Known rows, with every step that occurs:
fuvuze -> gisi -> milu -> pumot -> zononav -> mono -> voru: [ -7.5  39.8  32.7  26.2   4.0  24.1 -28.0  22.1 -30.5  -0.3  34.7  14.0
   2.7  61.2  35.4   4.0 -14.9   3.2  14.5  18.2  -5.6  24.2  15.2 -22.6
  34.7]
mura -> fuvuze -> gisi -> milu -> pumot: [-26.3   0.8 -10.5 -43.5   2.1  17.2  -7.5  27.6 -40.3 -26.6  -1.7 -15.7
   2.3  -6.3  33.2 -25.1  16.0 -54.6  53.9 -18.8 -39.4  -7.5 -31.7  -1.0
  -1.0]
fuvuze -> gisi -> milu: [-49.2 -35.7  -8.4 -28.2   3.9 -15.2 -19.0  -5.0 -39.4 -28.8  -4.5 -31.8
  -2.0  -9.9   7.8 -26.5 -12.0 -22.3  36.9 -48.8 -34.1 -10.1 -16.0 -21.9
 -22.6]
mura -> milu: [  5.6 -35.7 -10.6 -44.8  -3.6   7.8   2.9  -8.2  19.3 -15.6 -38.4 -13.7
   1.1 -49.5 -17.1   3.7  -5.7   0.5 -49.1 -37.4 -40.1 -23.4   2.0 -33.8
 -37.7]
mono -> voru: [ 14.1 -26.5   2.4 -14.9  14.0 -30.5 -16.6 -11.6  22.3 -20.7 -22.2  -4.0
  14.2 -60.3 -31.7  36.8  -1.3  14.2 -24.2 -34.1 -43.0 -19.3  -2.2 -22.2
 -32.6]
gisi -> milu -> mura -> fuvuze -> pumot -> zononav: [ 41.6  30.1   7.1 -23.2 -14.1 -29.5 -12.5  19.0  23.6  42.8 -13.4   2.2
 -23.1  34.4 -23.3  -8.2  24.9  -9.6 -23.7  50.7   4.6  -6.7   3.4  -1.2
  -9.0]
gisi -> milu -> mura -> fuvuze -> pumot -> zononav -> mono -> voru: [ 61.1  51.9  34.4  15.0 -11.4  -7.3 -19.6  16.5  24.4  46.9   5.8  28.0
 -21.7  49.0   6.6   3.8  21.3  16.8 -36.9  53.0  11.6   6.1  22.5  21.1
  16.0]
neforev -> voru -> fuvuze -> gisi -> milu -> pumot: [-48.0 -10.0 -17.8   9.8  19.4  66.4  38.8  13.4 -19.6 -12.3  11.1  -7.9
 -28.1  29.8  20.6   7.2 -28.9 -46.7  53.1  -7.3  33.5  25.7 -16.3  -1.2
  12.7]
fuvuze -> gisi -> milu -> pumot -> zononav -> mono -> voru -> neforev: [ -4.2  37.5  43.2  38.3   4.7  33.5  -9.2  38.4 -12.0   7.5  66.1   7.8
  -4.5  44.8  37.8   7.9 -22.0  37.1  39.2  39.7  41.6  26.5  39.7 -16.0
  34.7]
milu -> gisi: [-75.5 -22.0 -22.5 -39.8   3.5 -34.4   6.7 -30.2  -9.4 -39.2 -33.4 -26.9
  68.7 -37.4 -40.5   1.5   5.9  11.7  -9.6 -39.7 -40.1 -12.1   9.9 -24.1
 -24.5]
mura -> fuvuze: [ 11.6 -30.5 -14.7 -45.2  12.3 -26.9  -2.7  -1.0   4.2 -17.9 -40.9 -16.3
  17.0 -67.7 -14.0  -7.9  44.0  -6.4 -17.0 -37.4 -43.7 -21.6 -28.5  11.2
 -41.4]
pumot -> fuvuze -> gisi -> milu -> mura: [-19.4   2.1 -30.8  16.1 -12.8  10.1   1.0 -33.6 -35.5  -8.8   5.9 -22.6
  -2.6 -37.0  13.9 -31.3 -20.0  18.8  32.6  13.4 -26.6 -28.1  -6.5   2.8
   0.0]
zononav -> mono -> voru -> fuvuze -> pumot -> milu -> mura: [ 70.0   6.5   8.6  53.7 -37.5 -12.8  43.7 -40.7  36.2  42.7  11.2  45.0
  -8.1   5.5   2.7  29.2 -24.8  30.1 -44.1  41.7  52.5  -9.7  36.4  32.2
  38.5]
voru -> fuvuze -> gisi -> milu -> pumot: [-41.6 -10.8 -12.7  -5.0  -5.0  12.9  -1.3   7.0 -17.3 -18.4  12.9  -4.7
 -17.6  14.9  14.6 -17.3 -23.0 -45.8  58.3 -24.0  15.4   2.2 -16.0   8.9
  17.3]
gisi -> milu -> mura -> fuvuze -> pumot: [ 17.6  13.4 -15.9 -38.5 -21.0 -19.7  -7.5   3.3   9.3   5.4 -24.4  -7.7
 -15.9  -1.3 -16.8 -20.8  22.3 -22.9  -5.5  17.6 -19.4 -19.2 -12.0   7.3
 -20.5]
gisi -> milu -> pumot -> zononav -> mono -> voru: [  5.4  48.0  33.1  15.2   0.9   9.7 -41.5  28.1  11.0  -8.5  29.2  22.7
 -18.7  42.7  -5.7  17.7   7.2  20.3 -16.9  38.2  -3.7  26.7   2.4 -11.4
  20.8]
zononav -> mono -> voru -> fuvuze -> gisi -> milu: [-23.7 -25.8  20.2  31.3  10.5   7.7 -16.6  -8.1 -13.6  -0.3  26.8  13.0
 -23.7   9.2  34.1 -12.3 -24.9  -7.9  36.0 -51.7  25.6   4.7  -0.8  43.5
  20.4]
gisi -> milu -> pumot: [-35.8   9.7 -15.2 -39.5  -8.8  -4.9 -27.0  16.1  -2.1 -49.8  -0.5 -11.6
 -15.8  -4.5 -26.4  -6.8  11.3 -18.9  16.3   4.5 -34.8   1.2 -28.5 -25.0
 -16.6]
milu -> pumot -> zononav: [ 12.2  19.3  -5.2 -13.7   1.3 -15.3  -8.3   9.3  12.1  -6.9 -15.2  -5.9
  26.9   3.9 -26.9  16.4  15.7   9.5 -30.6  25.2 -16.1   3.8  -0.2 -43.8
 -10.2]
voru -> mono: [-11.4 -20.3 -11.8 -25.7   7.9 -39.1  -6.1  -7.1   4.5 -28.6  -0.5  32.9
  12.1 -37.8  12.5  -8.4  -0.5   1.8 -33.3 -42.4  -4.3  -1.8 -10.1   2.9
 -33.4]
milu -> pumot -> fuvuze -> gisi: [ -1.9   3.6 -35.9  14.3   1.8  44.2  11.6 -19.5 -45.4 -17.7  -9.5 -23.8
  48.6 -26.6  20.0  -5.9  -5.1   7.5  24.3 -16.8 -49.5 -11.1  -2.8 -13.7
   8.7]
zononav -> mono -> voru: [  8.7 -10.1   6.2   9.1   5.4 -11.0 -13.9 -19.2   5.8 -29.4 -10.0   3.3
  26.5 -37.3  -2.6  12.6   8.1  37.0 -36.6 -34.2 -33.7  -2.0   0.8  -1.8
 -16.7]
mura -> fuvuze -> gisi: [ -1.4 -41.2 -13.3 -34.3  14.6 -12.9  12.0  -6.4 -37.0 -11.6 -33.4 -28.9
  40.2 -53.2  29.2 -20.1  18.3 -24.9  14.6 -59.7 -44.8 -25.4 -15.1   0.0
 -26.9]

Rows:
[ 13.2  39.2  38.8  11.4  11.3  29.2 -23.6  42.4 -26.5  13.7  27.6  18.8
  -2.7  43.3  53.4   0.1  15.0 -16.5  21.4  15.8  -8.7  16.2   2.4  12.4
  35.8]
mura -> fuvuze -> gisi -> milu -> pumot -> zononav -> mono -> voru
[ 10.0  18.3  27.8  61.8  -5.9 -10.5   0.7 -13.7   4.1  34.3  38.8  32.7
 -22.8  28.6  35.9  -6.6 -36.1  19.2   1.9  32.9  73.3   1.2  22.6  24.4
  39.7]
pumot -> zononav -> mono -> voru -> fuvuze -> gisi -> milu -> mura
[ 34.9  46.8  10.5  -0.8 -22.8 -11.9 -10.0  11.5   4.4  35.9  -4.5  12.0
 -11.8  52.6   5.7 -35.9  34.4  12.4 -38.3  51.6  15.3   5.5   7.6  17.9
   7.5]
gisi -> milu -> mura -> fuvuze -> pumot -> zononav -> mono
[-28.2  -0.2 -24.4 -26.1 -23.2 -39.0  -9.4 -19.9   8.0 -40.4  -7.9 -11.7
 -18.4 -42.9 -26.4 -19.3  -0.9  10.2  -5.8  24.9 -12.7 -25.2 -20.0 -20.9
 -29.1]
gisi -> milu -> mura
[-15.5 -52.7 -16.5   4.5  10.1 -13.9  18.7 -27.0 -11.6   0.5 -15.3 -13.6
  23.8 -32.7  12.0 -12.7 -19.6 -16.0  19.0 -63.7  15.7 -16.3  -5.0  10.3
  -8.8]
voru -> fuvuze -> gisi
[ 14.8  34.8  39.6  38.4   3.9  10.6 -28.9  24.4  36.9  17.1  39.5  40.2
 -44.2  47.3  -6.3  18.7  -0.9   9.0  -3.7  34.0  50.4  30.3   1.4  33.0
  35.9]
gisi -> milu -> pumot -> zononav -> mono -> voru -> fuvuze
[-25.5   3.8   3.1  24.3  27.7  57.9  32.4  24.9  -6.0  26.7  21.7   1.0
 -34.8  63.9  14.3  16.7 -26.2 -34.0  34.6  23.9  57.9  37.8  -1.5  -7.2
  25.1]
neforev -> voru -> fuvuze -> gisi -> milu -> pumot -> zononav
[ 30.5   1.9   5.7  50.0  23.5  45.0  39.3  -3.3  23.0  59.0 -13.3   8.8
   1.4  77.0  -8.9  14.5   4.1  20.3 -51.5   1.7  63.5  47.4  24.5  17.9
  10.6]
neforev -> voru -> fuvuze -> pumot -> zononav -> mono
[ 16.1 -30.2  12.6  -4.4  13.6 -19.8   2.3   4.0  40.3 -16.0   9.6 -11.5
   3.5 -74.9 -29.8  39.9  -7.7  47.7   2.8  -8.3   2.8 -12.7  25.1 -18.1
 -32.7]
mono -> voru -> neforev
[-48.9  -1.9 -14.8 -26.1  -6.2   9.6 -14.1  10.2 -41.3 -41.2   6.4 -22.3
   8.6  10.5  14.1 -17.5 -14.5 -36.5  46.7 -17.7 -34.4  -1.6 -15.4 -33.5
  -1.8]
fuvuze -> gisi -> milu -> pumot
[  7.3  43.7  44.5  25.8   2.4  17.9 -21.6  44.7  28.6  -1.8  60.5  17.2
 -28.5  27.3  -3.7  19.8   2.1  52.4   8.8  63.6  40.4  30.9  27.3  -6.6
  20.6]
gisi -> milu -> pumot -> zononav -> mono -> voru -> neforev
[-31.8 -22.4  -9.7 -32.0 -20.3 -30.6  34.4 -29.2  -4.9  12.1 -20.8 -16.5
  52.9  14.5 -44.8  23.7  -5.9   1.3 -13.9 -10.0 -30.6  -4.1  36.0 -21.6
   2.5]
fuvuze -> pumot -> milu -> gisi
[ 36.6   1.9  12.2  34.2  -0.6 -10.4  -1.8  -8.4  23.7  54.0  -9.8  12.0
  12.5  61.8 -14.6 -12.3   9.9  23.1 -47.7 -14.3  46.8  23.9  24.1  29.2
  13.6]
voru -> fuvuze -> pumot -> zononav -> mono
[  8.8 -13.5 -29.8 -21.1  -9.5 -20.7  33.4 -27.6 -33.1 -14.4 -33.6 -15.4
  47.4 -68.8  38.5 -25.1   7.6 -11.0   0.9  -6.3 -21.3 -41.4  -5.8 -10.6
 -19.5]
milu -> mura -> fuvuze -> gisi
[ 59.8 -19.9  24.4  40.5 -14.3  -5.0  20.1 -23.4  31.9  47.5   9.6  34.6
 -13.5  18.5  -6.4  34.0 -11.3  15.6 -31.0 -10.2  28.8   7.0  27.9  42.5
  30.3]
zononav -> mono -> voru -> fuvuze -> pumot -> milu
[ 13.2 -28.4 -22.9  11.0  21.3  37.4  44.4 -11.9  26.9  29.2 -34.0  -9.6
  -3.0  23.3 -31.1  28.8  -8.9 -12.6 -22.3 -31.0  31.0  21.2   4.7   6.1
 -16.9]
neforev -> voru -> fuvuze -> pumot
[-39.9  -8.3 -24.4 -14.9 -20.4 -24.1   5.7 -23.2 -34.1 -32.9  -1.9 -19.8
   5.1 -25.7  14.9 -30.2 -24.8  -7.7  22.3   3.3 -15.1 -28.2  -6.5 -33.0
 -14.3]
fuvuze -> gisi -> milu -> mura
[ 46.5   6.9 -27.8 -29.2 -21.1 -23.5  18.3 -15.0  10.0   7.5 -46.8  -7.5
  31.4 -27.5 -10.0  -6.7  25.4  -7.3 -35.5   9.1 -22.3 -28.3   2.6  -5.9
 -23.6]
milu -> mura -> fuvuze -> pumot
[ 39.1 -18.8 -15.6 -26.0 -25.9 -43.9  46.5 -25.1  12.9  -1.8 -20.0   7.3
   2.3 -87.1  -2.9   1.6  25.5   8.7 -29.2  49.2 -13.7 -43.4 -12.4   7.0
 -10.7]
pumot -> milu -> mura -> fuvuze
[-19.6  42.6  14.0   1.1  -8.8   2.6 -33.3  22.1  -5.5 -20.2  18.9   4.6
 -10.3  49.5  -5.0 -22.1  21.0  17.3 -15.5  38.2  -2.7  27.2 -13.3 -12.7
  10.8]
gisi -> milu -> pumot -> zononav -> mono
[ 10.4  12.6 -33.1   2.1  -1.0  28.6  -3.6 -14.2  -2.8 -23.7 -15.3 -15.3
  27.2 -41.3 -23.2   5.3  18.6  22.1  -6.5   3.8 -49.7  -7.9 -14.9  -1.9
  -6.5]
milu -> pumot -> fuvuze
[  5.9   9.9  31.2  24.6  13.6   7.5 -17.3  25.0  13.9  32.3  32.9  19.5
 -32.3  44.4   5.6  30.9 -35.0 -28.9  38.2  10.6  40.7  12.0  12.7   5.0
  32.9]
mono -> voru -> fuvuze -> gisi -> milu -> pumot -> zononav
[-18.6   5.1   8.6  11.2   4.6   4.7  -9.2  19.1  -5.4  22.2  24.7   2.6
 -23.4  50.6   7.0  -6.2 -19.7 -32.8  39.3   7.8  42.6  12.1  -1.7   1.3
  27.8]
voru -> fuvuze -> gisi -> milu -> pumot -> zononav
[ 37.4  -5.0  33.8  47.1  19.1 -18.6 -10.5  -8.4  41.6  34.8   6.9  30.1
  -4.9   0.6 -10.5  22.4   4.2  39.0 -42.8  -6.3  44.9  11.3  13.2  35.3
  12.1]
pumot -> zononav -> mono -> voru -> fuvuze
[-14.5  19.5 -23.1  -8.0  -3.4  30.6 -27.9   5.9  -3.7 -28.6   8.2 -15.8
 -23.4 -14.1 -29.8  -7.3  16.6   7.2  24.7  15.7 -46.2   1.0 -28.7  12.1
  -0.7]
gisi -> milu -> pumot -> fuvuze
[-27.8 -34.4  -2.8 -45.7  13.9 -10.7 -15.5  14.2 -36.6 -12.2 -11.0 -27.6
  -7.4 -26.7  22.9 -33.6  18.8 -40.4  44.3 -48.9 -38.3 -16.5 -29.1  12.5
 -22.5]
mura -> fuvuze -> gisi -> milu
[-10.8 -40.4 -23.8   6.0  29.5  23.6  45.3 -16.6  27.6  -1.5 -27.0  -9.3
 -11.5 -35.3 -25.3  23.6  -2.1  -0.7 -16.8 -24.9  29.0  11.7 -15.6   9.0
 -25.4]
neforev -> voru -> fuvuze
